Each row comes from the steps of one walk. Every step used is in the known rows, and no mark comes twice. Write the walk behind each row, first mark first.
Known rows:
fola-teba-nuru-liga: [-1.33  2.69 -1.62 -0.23 -1.59  4.52 -0.31 -0.14  0.49  0.63 -1.01 -2.67
 -1.19  0.09  2.86  1.11  1.84 -0.57  1.29  0.40  0.26  2.02 -1.77 -1.25]
sapan-moko: [-1.12  1.02  1.12 -0.03  0.49 -0.37  0.36 -0.56 -0.16 -0.21  1.67  1.28
  0.84 -0.71  1.72  0.28 -0.50  0.02  1.45 -0.45 -0.72 -0.70 -1.65 -3.36]
fola-moko-teba-nuru-liga: [-1.29  2.43 -0.87 -1.08 -1.98  3.53  0.10 -1.48  0.13  1.95 -1.65 -3.69
 -0.21 -0.32  2.85  1.30 -0.17 -2.04  1.96  1.96  0.93  0.90 -1.50 -1.59]
nuru-teba: [-2.25  1.52 -1.81 -0.85 -0.62  1.73 -0.84  0.54  0.73  0.00  0.25 -0.43
 -0.30  0.75  1.69 -0.43  0.23 -0.53 -0.62 -0.57 -1.06  1.27 -1.49 -0.67]
fola-teba-moko: [-0.99  1.27  0.85 -1.18  0.18  4.13  1.75 -0.30 -0.20  0.15 -1.09 -2.48
 -3.67  0.84  2.15  2.32  0.36 -0.25 -0.71  1.66 -1.22  0.32 -0.74 -1.33]
sapan-moko-fola-teba-nuru: [-0.82  1.94  1.15  0.69 -1.00  4.08  1.68 -1.05 -0.62 -1.24 -0.67 -1.89
  1.47  0.85  2.96  0.04 -1.59 -1.39  2.79 -1.04 -0.99  0.20 -1.85 -0.95]
tusub-moko-fola-teba: [ 0.95  2.65 -0.09  0.45 -0.15  2.79  2.10 -0.70 -1.60 -2.30 -0.08 -1.63
 -0.10  1.77  2.18 -1.14 -3.97 -3.16  1.03 -0.63 -2.41 -0.30 -0.83 -0.24]
sapan-zomi-moko-tusub-teba-fola: [ 3.10  4.55  3.01 -2.19 -1.06 -3.65  2.89 -1.69 -2.80 -1.37  6.92 -0.63
  0.75 -2.40 -0.13  1.48 -3.13 -2.84 -2.55 -0.82  1.32 -3.11 -0.80 -2.78]
teba-moko: [-0.09  1.49  1.96 -1.68 -0.28  1.89  0.99 -0.77  0.30 -0.16  0.74 -1.13
 -1.79  0.40  1.61  2.12 -0.06 -0.35 -1.36  1.29 -0.09  0.10 -0.40 -2.34]
nuru-teba-moko-fola: [-0.89  2.64 -0.14 -1.41 -1.89  3.50  0.36 -1.47 -0.56 -0.87  0.05 -2.18
 -0.41  1.74  1.59 -0.50 -1.96 -2.15 -1.15 -1.23 -1.72  1.61 -0.68 -0.30]
moko-teba-nuru: [ 1.13  1.69  0.39 -0.25 -1.27  2.11  1.06 -1.01  0.58 -0.99 -0.75 -2.94
  0.37  0.93  2.26  0.85 -2.39 -0.41  0.13  1.77  1.20  0.53 -0.77 -1.42]
fola-teba: [-0.89  0.63 -0.57 -0.22  0.36  3.14  1.15  0.70  0.13  0.06 -1.18 -1.32
 -2.01  1.38  1.78  0.68  0.24 -0.38  0.69  0.76 -1.12  0.12 -1.20 -0.30]
fola-moko-teba-nuru: [-1.02  1.51  1.02 -1.30 -0.98  3.43  1.71 -0.94  0.67  0.89 -2.33 -3.83
 -0.43  0.51  2.97  2.10 -1.09 -1.08  1.47  2.65  1.15 -0.75 -0.91 -0.85]
moko-sapan-zomi: [ 2.10  2.15  0.88 -2.02 -1.30 -1.05 -0.45  0.69 -0.42  0.23  2.70 -1.23
  1.55 -0.59 -1.21  1.04 -1.90  0.37 -1.49 -1.32  0.03 -1.03 -2.18 -2.00]
nuru-teba-moko-tusub: [-0.24  2.62 -0.53 -2.07 -2.09  2.10  1.05 -1.68 -0.16  0.66  1.71 -2.80
 -3.23  1.12  2.63  1.55 -1.34 -0.07 -2.14  0.89 -2.14  0.98 -1.79 -0.74]
sapan-zomi-moko-fola: [ 1.54  3.24  2.01 -2.16  0.84 -1.34  1.07 -1.47 -0.94 -0.77  3.27  1.16
  2.66 -0.19 -0.52 -0.90 -3.37 -2.80 -0.70 -1.99  0.35 -1.71 -1.15 -2.28]
zomi-sapan: [ 0.35  1.64  1.55  0.11 -0.30  0.05 -0.10 -0.22  2.43  1.08  1.62  0.75
  0.23 -1.75  2.45  0.28 -0.89 -0.19 -0.12  0.81  0.12 -1.63 -0.61 -2.23]
fola-moko-tusub-teba-nuru: [ 0.77  2.78  2.18 -1.03 -3.47  1.49  1.20 -1.28 -0.39  0.32  0.93 -4.24
 -0.83  0.96  2.87  3.30 -0.88 -0.91 -0.33  2.37  1.17 -1.13 -0.93 -2.36]
tusub-moko-fola-teba-nuru-liga: [ 0.62  4.58 -1.20  0.23 -2.22  4.29  0.84 -1.29 -1.28 -1.35  0.26 -2.76
  0.74  0.57  3.51 -0.76 -2.36 -3.30  1.64 -0.46 -1.10  1.51 -1.94 -1.27]
zomi-sapan-moko-teba: [ 0.34  1.30  1.11  1.40  0.36 -1.54  0.54 -2.09  0.36  0.97  2.33  0.54
  1.33 -2.80  2.86 -1.01 -3.88 -1.22  1.29  0.91 -1.03 -2.03 -1.31 -4.30]
teba-fola-moko: [-1.76  1.19  2.16 -2.34 -0.63  3.03  3.08  0.74  0.03  0.90 -0.52 -1.44
 -0.48 -1.22  1.90  2.16  1.55 -1.72  1.59  0.50  0.61 -2.10 -0.74  1.62]
fola-moko-teba: [-0.86  0.16  0.35 -1.10 -0.12  2.04  1.65 -0.69 -0.23  1.46 -1.82 -2.52
 -1.23  0.77  1.70  1.03 -1.84 -1.91  1.51  2.08 -0.35 -0.97 -0.42 -0.66]
sapan-moko-tusub-teba: [ 1.62  2.13  1.27  0.83 -2.04 -2.61  0.64 -2.18 -2.06 -0.78  4.45 -0.69
  0.35  0.25  1.38  0.89 -3.20 -1.39  0.00  0.22 -0.63 -0.82 -1.47 -4.54]
teba-fola-moko-tusub: [ 0.11  1.87  2.13 -2.34 -2.04  2.70  4.11 -0.36 -0.64  1.26  0.91 -2.75
 -1.74 -0.31  2.29  2.64  0.06 -1.28  1.63  1.13  0.03 -2.45 -1.35  2.24]
sapan-moko-fola-teba: [-0.82  0.85  0.43  0.80  0.06  2.51  1.38 -0.89 -1.57 -0.63 -0.32 -0.65
  0.71  1.24  1.73 -0.97 -2.18 -2.28  2.91 -1.62 -2.27 -0.24 -1.47 -0.71]
sapan-zomi: [ 0.51  1.52  0.65 -2.39  0.50 -0.40 -0.43  0.30  0.67 -0.17  1.50  0.68
  1.51 -0.72 -0.29  0.92 -1.31 -0.25 -2.22 -0.25  0.54 -1.54 -1.60 -2.73]
sapan-moko-teba-nuru-liga: [-0.28  2.72 -0.77  0.49 -1.69  0.66 -0.30 -2.26 -0.89  0.23  1.26 -1.30
  1.64 -1.16  2.83 -0.11 -1.60 -1.50  2.11  0.66  0.25  1.42 -2.34 -4.22]

Which walk is each row?
[ 1.10  4.50 -0.22 -1.92 -0.10 -0.75 -0.21 -2.33 -0.65  0.48  3.24 -0.81
  1.72 -2.29  0.97  0.11 -2.29 -2.36 -0.97  0.17  1.95  0.00 -1.99 -4.55]	sapan-zomi-moko-teba-nuru-liga
[ 0.91  2.00  0.77 -1.18 -1.11  3.52  3.06 -1.33 -0.79  0.66  0.35 -3.69
 -4.86  1.65  2.72  2.58 -1.15  0.09 -0.74  2.09 -2.02 -0.20 -1.23 -0.42]	fola-teba-moko-tusub
[ 0.75  2.05  1.20 -0.67 -1.36  3.51  1.75  0.07 -1.34  0.79  0.04 -4.32
 -3.59  0.64  1.38  2.28  0.00  0.20 -0.13  0.59 -1.84  0.28 -1.13 -0.81]	fola-teba-moko-sapan
[ 0.35  1.21  1.12  0.02 -0.33  0.15  3.05 -1.28 -2.02 -1.22  1.70 -0.78
  1.27 -1.59  1.66 -0.19 -2.86 -2.26  1.93  0.01 -0.11 -1.47 -0.95 -1.18]	sapan-moko-teba-fola
[ 0.71  2.85 -1.49  0.05 -2.23  1.89 -0.28 -1.52  0.02 -0.06  0.09 -2.90
  0.58  0.31  2.44 -0.02 -1.47 -1.49  0.56  1.15  1.27  2.15 -1.24 -2.46]	moko-teba-nuru-liga
[ 1.01  2.41  2.77 -0.78 -3.44  0.61  1.79  0.71 -2.55  0.36  1.67 -4.20
  0.05 -1.55  0.26  2.27 -0.13 -2.47  0.73 -0.47  0.75 -1.49 -0.20 -0.15]	tusub-teba-fola-moko-sapan
[-2.10  1.95 -0.38 -1.91 -0.73  2.71 -0.29 -0.52  0.47  0.12  0.54 -1.57
 -1.92  0.19  1.97  1.10  0.33 -0.38 -2.04  0.30 -1.39  1.01 -1.20 -1.78]	nuru-teba-moko
[-0.60  2.65  2.07  1.30 -0.84  3.33  1.22 -1.28  0.85  0.23  0.58 -1.11
  1.88 -1.67  4.42 -0.28 -2.04 -1.43  2.74 -0.76 -1.10 -1.70 -1.82 -1.97]	zomi-sapan-moko-fola-teba-nuru
[ 1.97  3.97  2.95  1.55 -2.91 -2.23  0.15 -2.58  0.62 -0.01  5.01 -0.97
  1.58 -2.72  4.08  1.54 -2.99 -0.34 -0.17  0.91  0.40 -2.36 -1.50 -5.91]	zomi-sapan-moko-tusub-teba-nuru
[ 0.74  2.01  2.13 -0.71 -1.61  0.06  0.16 -1.21 -1.11 -1.43  1.82 -1.93
 -1.33  0.12  0.79  2.11 -1.24 -1.59 -2.88  1.28  0.73  0.23  0.56 -4.78]	tusub-teba-moko
[ 0.11  3.96  0.23 -0.87 -4.47  1.44 -0.11 -1.83 -0.83  1.54  1.82 -4.31
 -0.77  0.00  2.80  2.73  0.11 -2.10  0.25  1.54  1.22  0.50 -1.60 -3.10]	fola-moko-tusub-teba-nuru-liga
[ 0.38  2.40  2.00  1.25 -0.40 -0.11  0.59 -2.24  1.41  0.62  1.81 -0.65
  2.12 -3.04  4.21  0.15 -3.28 -0.41  1.41  1.37  0.33 -1.96 -1.45 -4.44]	zomi-sapan-moko-teba-nuru
[ 2.30  3.31  3.11  1.23 -2.57 -2.85  2.23 -2.07 -1.33 -0.20  6.09 -0.28
  1.21 -3.86  2.95  0.74 -3.02 -1.98  0.09 -0.28 -0.18 -3.22 -0.89 -3.45]	zomi-sapan-moko-tusub-teba-fola
[ 2.98  3.31  2.55 -2.08 -2.63 -1.91 -0.70 -0.60 -2.27 -0.64  4.08 -3.19
  0.55 -1.32 -1.72  2.61 -2.66 -0.96 -4.37 -0.20  0.59 -0.99 -0.81 -5.44]	tusub-teba-moko-sapan-zomi
[ 0.72  1.75  0.91 -0.14 -0.97 -0.93  1.71 -1.56 -0.59  0.27  3.32  0.18
 -0.30  0.26  2.26  0.81 -2.21  0.25  1.54  0.21 -1.58 -1.09 -2.29 -2.39]	sapan-moko-tusub
[ 0.49  3.99  1.87 -1.99  0.74  2.50  1.92 -1.16 -0.50 -0.80  1.29 -1.41
  1.61 -0.23  1.22  0.42 -2.09 -2.19 -0.30 -1.29  0.40 -1.42 -1.62 -1.39]	sapan-zomi-moko-fola-teba-nuru
[ 0.85  2.23  1.08 -0.13  1.26 -0.89  2.11 -1.76 -0.97 -0.14  1.77 -0.49
 -0.74  0.19  1.31 -0.41 -2.99 -2.18  0.67  0.90  0.07 -0.53 -0.46 -2.22]	zomi-moko-teba
[-0.07  1.37  1.53 -1.35 -1.83  1.68  0.88  0.70 -0.21  2.25 -0.02 -2.92
 -1.16  0.16  0.89  1.75  0.30 -0.17  1.99  0.30 -0.52 -1.07 -1.49  0.07]	fola-moko-sapan
[ 0.12  2.20  0.58  0.12 -1.51  5.23  1.60 -0.12  0.32 -1.35 -2.11 -3.13
  0.32  2.40  2.56  0.40 -1.09 -1.38  1.38 -0.09 -0.17  0.93 -0.86  0.86]	moko-fola-teba-nuru
[-0.39  1.71  1.45  1.66  0.30  1.50  0.99 -1.10 -0.09  0.88  1.16  0.12
  1.23 -1.27  3.08 -1.44 -2.81 -2.11  2.63 -1.17 -2.40 -1.80 -1.39 -1.71]	zomi-sapan-moko-fola-teba
[-0.77  1.52  2.09  0.80  0.69 -1.28 -0.14 -0.93  1.52  1.27  2.96  2.17
  1.35 -3.27  2.89 -0.13 -1.04  0.03  1.21  0.05 -0.78 -2.39 -1.79 -4.15]	zomi-sapan-moko
[-0.15  1.41  1.06 -1.85 -1.22  1.70  2.19 -0.77  0.18  2.12  0.23 -2.25
 -2.29  1.28  2.46  2.23 -0.58 -0.35  1.31  1.82 -0.82 -1.44 -1.63  0.26]	fola-moko-tusub
[ 2.74  4.97  2.66 -1.81 -1.47 -2.82  1.04 -2.43 -1.05 -1.11  5.64 -1.49
  1.02 -1.26  1.03  2.30 -3.09 -1.14 -3.06  0.32  2.09 -2.18 -1.41 -5.32]	sapan-zomi-moko-tusub-teba-nuru
[ 1.25  4.07  0.14  0.73 -3.91 -1.21 -0.75 -2.76 -1.70 -0.35  4.56 -1.89
  0.95 -0.79  2.74  1.06 -1.54 -1.49  0.38  0.24  0.51  1.16 -2.17 -5.60]	sapan-moko-tusub-teba-nuru-liga
[ 2.91  2.60  1.62 -0.23 -3.34 -0.69  2.60 -1.11 -2.05 -1.87  3.65 -2.55
 -0.44  0.13  1.13  1.48 -2.20 -2.12 -1.10  0.18  0.84 -0.86 -0.10 -0.61]	moko-tusub-teba-fola
[ 0.19  2.62  1.83 -2.58  1.82 -2.16  0.66 -0.54  0.07  0.19  3.78  1.96
  1.07 -1.79 -0.04  0.59 -1.22 -0.85 -1.36 -0.72  0.77 -2.13 -1.65 -3.62]	sapan-zomi-moko
[ 1.14  2.04  2.18 -1.15 -1.51  2.46  1.50 -1.67 -0.62 -1.08  0.28 -1.70
 -0.47  1.67  1.11  0.60 -2.37 -1.76 -0.49 -0.09 -0.65  0.48 -0.12 -0.93]	teba-moko-fola
[-2.13  2.42  0.11 -2.24 -2.69  3.54  1.59  1.31 -1.07  1.90  0.41 -3.88
 -0.65 -1.41  1.36  1.07  1.43 -1.48  1.64 -1.38 -1.05 -0.54 -2.03  2.80]	nuru-teba-fola-moko-sapan
[ 0.52  2.91  1.18 -1.77  1.56  0.99  1.85 -0.84 -1.38 -0.38  1.68  0.07
  0.83  0.02  0.08 -0.82 -2.88 -3.05 -0.08 -1.91 -0.82 -1.68 -1.43 -1.14]	sapan-zomi-moko-fola-teba
[ 1.28  2.38  1.28 -2.45 -0.74  2.13  0.89  0.28 -1.53  0.95  1.24 -3.67
 -1.86 -0.85 -0.32  2.55 -1.03  0.13 -2.14 -0.07 -1.25 -1.09 -1.82 -2.21]	fola-teba-moko-sapan-zomi
[ 2.26  2.90  0.68 -0.29 -0.40  0.29  3.55 -1.18 -2.08 -2.58  1.84 -1.77
  0.48 -1.12  2.27 -0.35 -4.61 -3.10  0.18  0.82 -0.46 -1.42 -0.47 -0.45]	tusub-moko-teba-fola
[ 0.25  1.12 -0.12  0.17 -0.74  3.83  1.56  0.00 -0.75 -0.88 -1.70 -2.09
 -0.43  2.69  1.27 -0.77 -1.99 -2.29  1.46 -0.82 -1.34  0.64 -0.47  1.07]	moko-fola-teba
[ 2.96  3.78  0.80 -1.74 -0.72 -2.03  0.06  0.05 -1.31 -0.85  4.11 -0.86
  1.86 -1.66 -0.36  0.65 -3.89 -0.42 -1.76 -0.90 -0.95 -2.06 -2.37 -3.24]	tusub-moko-sapan-zomi
[ 0.27  1.75  1.69 -3.11 -1.03  0.46  0.05  0.83 -0.40  2.32  0.96 -2.12
  0.78 -1.28 -0.80  2.18 -0.48 -0.32 -0.07 -0.27 -0.13 -2.35 -2.30 -1.29]	fola-moko-sapan-zomi
[-0.99  1.65  0.16 -0.58 -0.58  4.75  1.29  0.68  1.01 -0.38 -1.68 -2.67
 -1.21  0.79  3.05  1.99  0.97  0.32  0.68  1.25  0.36  0.43 -1.31 -0.43]	fola-teba-nuru
[ 0.55  2.42  2.61 -3.71 -1.63  1.27  2.09  1.18 -1.40  1.54  1.76 -2.61
  1.24 -2.89 -0.69  2.44 -0.06 -1.07  0.24 -1.04  0.63 -3.18 -1.99  0.75]	teba-fola-moko-sapan-zomi
